Known rows, with every step that occurs:
N/H: [  5  12  29   7  14  -7  -1   6  -6 -13  12   2   5   2   6   1 -16  19
  -7   2   9  -2 -17   7 -16   6  15   2   1 -11 -36 -16 -23  12  -1]
N/E/H/R: [ -9 -10  27 -18   0 -38 -27 -17  23  -4  10  16 -14   1 -29  14   8 -15
   2 -32  -4  29  -7   4 -29 -14  19  -4 -17  14  -2 -18   0   9   1]
J/G: [ 12  -5 -11  17  -7  27  12 -11  11 -10  -2 -15   3   9 -37  -1  -9  -2
  -4  13  24   0  18   7  -8   0  -9   6 -26   0 -12  27   6 -17  -2]
F/E/R/T: [-13  -9   7   9   3  -6  10   5 -12   1 -10  16   1   1  44 -11 -16 -12
  -5   0 -16 -12  14  -8  16 -10  -5 -16  41  34   7  -6   2  13  -8]
H/F/P: [ -6  -2  -3 -14   7  17   0  23  -5 -13 -14  -4 -33  -6 -12 -24  10  18
  -9  28  -5 -13  20  -5  -2  -9  -8  18  -3 -24  -6  33  26 -16  22]
T/H/R/G: [ -4 -20   1  -1 -29 -19 -10  14   5  -7  21 -20   4 -21 -13  19  22 -19
  13   8   1  17  -9  -7  23  -4   4 -10   2  17   6   1  27   7  32]
R/T/H/F: [-15 -11  -3 -14   3  -8  12   3 -31  21  -8 -18   0  -5 -16  13  11  18
  24  14   0 -10  10  17   7 -29   7 -19  -1  -1  32  29  31   3 -10]
F/E/R/G/J: [  1  -6 -12  31 -18  43  26  27 -16   8  11  -5  -1 -31  20 -11 -13   7
  -9   6 -23  -7  35 -24  35  18 -19   0  13  -3  -4  -3   2  -9  17]
E/R/T/H: [  0 -10  10 -11  -9 -22   4  10 -10  20 -14   3   0   9  -7   6 -13   2
  22  -4   4  -5   0   3  22 -18   1 -32  18  29  33   4   5  37   4]
T/H/F/N: [-25  15 -31   4  -1  -5 -16  -4 -17  28  -5 -13  -2   8 -26  23   4  17
  25  27  10  -7  -7  -3   7 -27 -16  -6 -17 -48  12  38  33  15 -37]
F/H/N/E/R: [ 40  12   9  14  -2 -25  -9   6  14  11 -22  38  -6   9  12  -5   2 -11
   5 -15 -14   9   3  -4   6  19  -3  -2   9  11  17 -28 -31   5 -11]
G/J: [ -5  -6   1  24  -5  46  27  -4 -16   7   2  -7 -11  -7  -4 -23 -12  16
  -5   1  -5  -2  22 -10   2  11 -11  10 -16  -4  -6   0 -10  -5 -10]
N/H/R/G: [ -3  -5  17   2 -14 -19  -8  22   3 -24  34 -12   6 -28   4  19  15 -13
  -1  10   2  18 -11  -5  18   6  12  -3  -1   4 -29 -13  11   4  36]
W/J: [ -7  11 -16  19   9  11  -5  13   6 -11 -26 -12 -25  -2  28 -22 -14  -2
   2  -6  -9   2   7   7  -8   1 -35  11  25   7  -6 -16   8 -15 -10]
F/P/J/G: [ 10 -17 -11  -8   4  37  26   6  -1 -26   3 -26  -9  19 -32  -8 -13   5
 -12  11  26 -16  24 -10  13   1  -3  23 -30  -5   5  29  -6 -23  18]
F/P/J: [ -1 -20  -5 -17  14  23  14  12 -23 -27   1 -19 -23  14  11 -31 -11   6
 -11   3  -2 -20   2 -15  20   6   6  33  -3  -2   8  -4 -11  -5  18]
K/W/J/G: [  4  20 -12  24 -17  33  18  12  26   0  -7  -9 -11  12 -17   3 -13 -14
  -5  -6  13   7  36   9  -7  -7 -34  14 -10  -4  -7  33   9 -40   0]
R/T/H: [-10  -9  12  -8   1 -12   9  -6 -11  12  -9 -10   8  13 -10   2   2   5
  24   2   8  -1 -12   6   7 -15  12 -28  10  31  30   4   5  23  -1]
K/J/G: [  7  -8   0  18 -27  34  14 -10  19  12   6 -15  -1  28 -31   8   2  -7
  -5  13  29   4  38  16  -8  16 -13   3 -35  -8 -17  31  -5 -37 -13]
H/R: [-15 -23  11   3 -21 -17  -9 -10   8  -7  13   6 -14  -6  -2   3   7 -24
  -7  -1   5  16  -2  -8 -15 -10  -2  10  -9  17 -15  -4  12  13  -2]
T/H/N: [ 19 -13  -3  -7 -11 -10  -5 -17  12   2  -8 -12  11  25 -24 -13  17  -7
  16 -11  22   5 -22  10 -20  23  -3   0  -8  17  15  -3 -18  12   4]
T/H/R/G/J: [ -6 -19   3  12 -30  24  20  15  -7   8  24 -17  -3 -27 -17   9   7   2
   9   3  -1  12  19 -25  24   5  -7  -6 -16   4   7   6  11   2  20]
H/N/E/R: [ 37   5  -4   0  -8 -24  -5   4  13  10 -21  34  -3   6   3 -11  -3 -12
   1 -18 -16  18  -4   1   1  19   1  10   6   5  11 -37 -28   4   3]
F/E/R: [  3  -6  -5  26 -12   0  -5   9   4   9 -12  21  -2  -1  37 -13 -32  -3
 -19   1 -19 -16  18 -10   1  -1 -17   1  36   6  -9  -8  -2  11 -12]
E/N/H: [  1   8  12 -12  10  11  -3  -3   6 -19  24   1  22  13  12   7 -21   6
 -15  -6  19  -3 -31  26 -17   9  14   4  -9  -5 -51 -10 -21  21   9]
T/H/R: [-11 -24  17  -5 -31 -28 -10 -11  11   8  10   2  -4   3 -24  20   4 -13
   9  -4  16  12  -8  -9 -14 -21   0  -9 -10  19   9   4  12  29  -3]
K/H/N/E/R: [ 30  10  12   2 -11 -25  -2   2  20  10 -24  34   4   6  12 -20   1 -15
  -8 -22  -9  19   6  12  -2  21  11   6   6   1   7 -38 -37  -6   7]
F/E: [-17 -11  -2  33  -1  17   4 -16  -1  -8  -4   3  14   5  38 -14 -10   3
 -16   9 -15 -15  -1  -8 -28   3  -2   6  33  10 -13  -7   2 -12 -26]
K/H/N/E/R/G/J: [ 20   8   4  13 -17  27  26  20   1  11   1   1   4 -23   7 -20   7   0
  -5 -10 -12  19  29  -8  29  35   0   4  -6  -5   6 -24 -27 -24  30]
K/R/T/H/F/N/E: [ -9  27 -10  -3   7 -16   4 -15  -9  38  -8  27  16  -6 -12  18  30  11
  24  12 -14  22 -15 -11   6 -25  13  -8  -6 -32  43  10  11  -9 -39]
N/E: [ 12   6   3  15  12  -3   5 -16   3  -1 -16  23   6   3   2  -8   5   3
   5  -1 -22  22 -17   6 -16   3  21  10   6  -1   8 -39 -16 -19 -19]
T/H/F/E/R: [  0  -9 -11  12 -17  -9  -2  14  -9  30 -13  14   2  -8  19  11 -22  13
  -7   4 -17 -23  27  -5   2 -17 -16 -10  28 -10  14  15  20  14 -13]
H/N/E/R/T: [ 12   1   5 -11  11 -24   9   1  -3   1 -23  24  -1   7  17 -10   2 -20
  10 -15 -12  14  -6   2  17   8   9 -10  20  34  24 -29 -19  10   4]
P/F: [ 29  12  -2  15  -2  10 -10 -22  -9 -11 -10  -9 -20 -28   3 -30   1 -14
 -23  15   0 -14 -23  -9  -1   6  -3  29  -7  10 -12 -20 -12  -5   0]
H/F/N/E/R: [  6  22 -22   9   0 -19 -11  11  -7  28 -20  36 -11  -2  -1  13 -14   2
   6   6 -22   8   4  -7  19 -15  -8   3   4 -36  14 -10   4   9 -25]
E/N/H/F/P/J: [ -6 -16  -4 -39  19  25  20  18 -29 -26  17 -19  -8   9  11  -2 -12  16
 -16   1   7 -28   0   5  17  -1  15  30 -17 -23  -6  12  -6  -2  25]

Rows:
[ -6  23   2 -12  33 -21 -34 -18  16   3  -7   8  -5  17 -32   1  -1  10
  18 -24  -8  17 -17   8 -18  -6  15  -6 -13 -17   4 -16  -7   2 -21] : F/N/E/H
[-19   0   8  20   9   5  12   0 -18   0   8   0  19  -9  36  14  -7  29
 -17  11 -11 -24   7   1 -30  -7   6   1  21 -24 -19   7   8 -16 -26] : N/H/F/E
[ 24   4  12 -12  -2 -23   9 -23  12  19 -12  30  27   9 -11  -8  40 -11
  20 -18  -4  33 -26   4 -15  14  24  -4  -1  19  45 -22 -31 -11  -7] : K/R/T/H/N/E
[ 15   0   5 -13  15  -8 -26 -31  20 -17  -4 -15   0   8  -3 -29  16 -12
 -13 -27  13  -9 -19   2 -41  33  -3  15  -3  20  -8 -13 -27  -7   5] : P/F/E/H/N
[ 11  -1  19   1  -9  -4  -3 -18  20 -13  -8 -12  12  20  13 -41  25 -17
 -13 -12  19  16  -2  28 -27  33  11  12 -13  10 -15 -15 -35 -22  11] : K/H/N
[ 11  -6   5 -26  15 -15 -25 -19  21 -15  -3 -18  -5  21 -27 -28  16 -11
   7 -34  18   8 -11  23 -31  29  -1   6 -17  16  -8  -5 -19   2  15] : E/H/N
[ -2 -18 -12 -26   6  25  37  10 -15 -11   1 -32  -5  18 -40  13  -3  14
   4  14  28 -22  29  -5  27 -16   4   2 -30  -2  34  46  11 -17  18] : R/T/H/F/P/J/G
[-20  -9  -1   2   5  -7  12   9 -23   8 -12  10  -2  -7  42   0 -10  -4
  -4   6 -20 -17  23  -1  17 -17  -5 -16  35  22  12   8  15   7  -8] : H/F/E/R/T
[  8  13  14   0  10  16   0 -16   6 -20  23   6  27  -5  38   6 -21   6
 -35   0  15 -20 -39   5 -27  12  10  11   7   0 -49 -17 -32  11  -1] : P/F/E/N/H
[  1 -11   7 -12  16  -9 -20 -25  22 -16  -3 -13   8  22  -5 -24  12  -6
  -2 -31   9  -5  -8  13 -43  31  -3   4   2  18  -9  -5 -18  -4   2] : F/E/H/N
[ 14   1  11  25 -20 -13 -20   6   3 -20  21 -15 -15 -41  16  10  34 -30
  -6  20  -3   1  -5 -20  27   5  -6   2  -5  25  -7  -7  16 -10  20] : P/F/H/R/G
[ 10  -8  -7 -28  21  20  18   5  -1 -17   2 -21 -11  16 -52   9  -2  17
  -2  -4  16  -9  28   1   7  -9  12  15 -40 -22  21  29  -1 -35  16] : N/E/H/F/P/J/G
[  7   9  18 -14  31 -18 -23 -17  14   0 -10   6  -6  10 -29 -10  -1  11
  12 -33 -16  16  -9  22 -26   1  24  -4  -8   5   4 -27  -9  -6  -4] : N/E/H
[ -7   4  13  -1  11  16   6 -10   7 -20  25   8  32  12  37  12 -26  10
 -25  -6  12 -15 -28  13 -33   8  11   2   9  -3 -49 -11 -23  12  -3] : F/E/N/H
[ 22  -1  12  25   3  -6 -12 -16  12 -12  -8  -6  -5  22  15 -18  26 -13
   6  -5  15  -4  -6   4 -17  33 -12   2  -6  28   0   0 -26  -4 -14] : F/H/N
[ -4   9   4  -8   1 -29   1   2  -3  28 -17  18   7  17 -12  20  -9   1
  31   0   1   6 -15  -9  25 -22   4 -34  18  11  43  -2  -1  33 -17] : F/N/E/R/T/H
[ -3  10  15 -19  17   6   4  33  -5 -17  -3  -1 -24  -8 -11  -8   0  30
 -13  21   5 -17  11  -5  -6  -3   1  10  -4 -36 -20  26  10  -7  23] : N/H/F/P
[  6   9 -22  20  -2  28   9   6  20 -11 -16 -21 -13   5 -15  -2 -16   2
  -2   2  16   3  26   8  -5   1 -36   5  -9   0  -8  20  10 -29  -4] : W/J/G
[  4   3  12  -2  11 -17  12   6  -8   3 -19  26  -7   2  19  -7  -8 -12
   7  -5 -20  12   3   2  24  -9  11 -14  25  30  21 -28  -7   9  -2] : N/E/R/T
[-13 -12   7  -1 -15  -4  -4  11   9 -29  42  -6  25 -23  27  26   8 -17
 -12   6   1   8 -18  -3   6   6  10  -2  10  10 -40  -8  12   2  32] : F/E/N/H/R/G
[-27 -20 -23 -17  -1  26  13 -20  -5   3   9  -5  34  10  30  18  -6  -3
  -5   4   2 -22 -10  20 -14 -16   0 -11  14  14   0  23  23   4 -11] : R/T/H/F/E/N
[  1  -8 -16  19 -21  33  26  31 -22  26  10 -12   2 -35   2   7 -10  21
   5   8 -20 -15  40 -20  35   4 -20 -10   9 -17  17  16  18  -6  12] : T/H/F/E/R/G/J
[-17 -18 -28  -9  -8  29   7 -19   0   5   8  -5  32  10  22  16  -9   3
 -10   2   3 -22 -10  21 -24 -11  -6  -1   7  -1 -11  20  21   2 -13] : T/H/F/E/N
[-17  19 -15  -2  21 -20   4 -11 -13  21 -13  19  10   9 -14  28  14  12
  32  14 -12  15 -20  -5   5 -24  14 -14   0 -28  36  -5  11  -7 -44] : R/T/H/F/N/E
[  1   7  12  -1  20  -2 -30 -26  12 -10  -2 -13  -7 -12   2 -22  -6   3
 -21 -18  -5 -20  -6   1 -34   2   2   6  10  14 -13  -7  -7  -5  -5] : P/F/E/H
[ 10  -3 -13  21 -20  38  22  30 -18  10   9 -11 -14 -33   2 -14 -11   5
  -2   6 -17   0  33 -16  43  17 -20   2  -4  -3  -3  -2   3  -2  24] : E/R/G/J
[ -3   8   8 -32  27  -1 -11  16   9 -10 -15   2 -32  -1 -31 -16  12  25
  -1   1 -10  -3  15   4 -12 -13   7   9  -9 -27   4  20  15 -19  23] : N/E/H/F/P
[ -8 -12  10  -1 -10 -19   5   4  -6  19 -13   9  11  10   9   8 -16   2
  13  -2  -2 -13   2  -6  13 -18   0 -33  33  30  33   6   6  30  -5] : F/E/R/T/H
[ 14 -13   2 -20 -10 -24   0  -4   6   7 -12  -4   5  24 -11  -7  13 -15
  20 -17  21   5 -14   7   4  16  -4 -15   6  33  28  -2 -17  26  11] : E/R/T/H/N
[-12 -13  25 -19 -12 -15 -11  -8  16 -16  36  13   8   3   5  26  -9 -17
 -17 -10  24  13 -24   5 -22  -6  10   2 -18   8 -45  -5  -8  32  12] : E/N/H/R
[  5  -4 -23   3  -5  37  -1 -35   9 -17   9   3  19  -6  42 -13 -11 -20
 -38   4   3 -22 -28   4 -24   8  -5  23  10  17 -31  -9  -7  -2  -8] : P/F/E/N
[-12   2  -2 -10  -1 -31 -31   5  18 -11  22  -7  -2 -17 -21  21  25 -18
  15  -6  -8  30 -14  -7  17  -3  11  -8  -9  -2  -5 -10  24  -3  20] : F/N/E/H/R/G
[-11  14  -9  -7  15 -22   5   9 -20  17 -19  26  -7  -2  13   9  -3  -7
  15   9 -18   9   4  -3  32 -19   2 -14  14  -2  26  -5   8  10 -19] : H/F/N/E/R/T
[  6  -6 -19  12 -20  -5  -1  34 -13  12   4 -10   9 -30  17  13   1   5
   3  15 -23 -14  19  -3  33  -4 -10 -14  30  -6  11   8  35  -3  23] : T/H/F/E/R/G
[ -8  -9  -6 -16  -4 -18   6  15 -30  30 -12  -6  -6  -5 -14  19   1  14
  21   9  -2 -12  17  16  18 -31  -1 -20   3  -3  34  26  31  17  -3] : E/R/T/H/F
[-30  20 -26  -8  19  -9 -33  -7 -12  15  -1 -17 -14   6 -29   9   3  13
  16   8   6  -1   3   6  -2 -21 -11   0 -24 -47  -7  34  33   8 -28] : E/H/F/N
[-32  14 -25  -4   8  -9  -8  -3 -24  24  -3 -14   1   9 -17  23   9  10
  30  27  11  -7  -6  -5  16 -30 -11 -16  -9 -33  20  39  34  15 -33] : R/T/H/F/N
[-21 -15 -33  -5  -1  38   6 -19  -4  -5  11  -1  26   4  38   4  -8  -3
 -19   6  -4 -20  -6  23 -26  -6  -6  12   6  -2 -27  16  21  -7 -13] : H/F/E/N
[-14   6  -3   4  -3  15   3   5   2   6  23  -8  -6 -22 -24  13  10   0
  12  -9 -12  24  12 -26  20   8  -2  -4 -24 -13   2  -4   6  -6   5] : F/N/E/H/R/G/J
[ 26  31 -13  12  -2 -19 -18   1   5  19 -22  37 -16 -12   3   0 -16 -10
  -6   4 -17   7 -14 -23  22   0  -8  12   7 -20   9 -28 -16  12 -20] : P/F/N/E/R
[ -4   7   4 -33  13  16   3  26   2 -21   5   2 -14   0  -5  -7   0  21
 -17  19  12 -17   2   5  -7  -5   0  12  -9 -30 -29  30  10  -2  32] : E/N/H/F/P
[-14  30  12  12  18 -11 -13   3  -3  -5  15   1   5  13   0  13 -17  18
   1  11  20  -2 -29  -8  -6   2   3  -3  -6 -37 -36  -3 -14  21 -21] : F/N/H
[ -1  -8   8 -12  -4 -26 -23   7  16 -17  20  -9  -3 -23 -18  14  26 -18
  11 -12 -13  27  -6   3  10   0  17  -5  -6  14  -4 -19  19  -9  35] : N/E/H/R/G
[  6  42  13  12  17 -10 -19  -5  -5  -8  12   0  -3  -8   2   6 -13  12
 -13  17  21 -10 -41 -22  -3   4   2  10 -11 -33 -36 -10 -26  20 -19] : P/F/N/H
[ 19  13  21   3   6 -12   7 -23  22  -7 -17  20  21  17  10 -23  27 -11
  -3 -18  -5  32 -15  19 -31  30  30  11  -2   3   5 -47 -45 -35  -4] : K/H/N/E
[ -5  -9  11  32 -20  27  18  15  -9  -2  25 -14 -14 -29   7   3  14  -2
   1   7  -7   6  28 -26  24  11 -14  -7 -15  11  -2   7   5  -8  10] : F/H/R/G/J
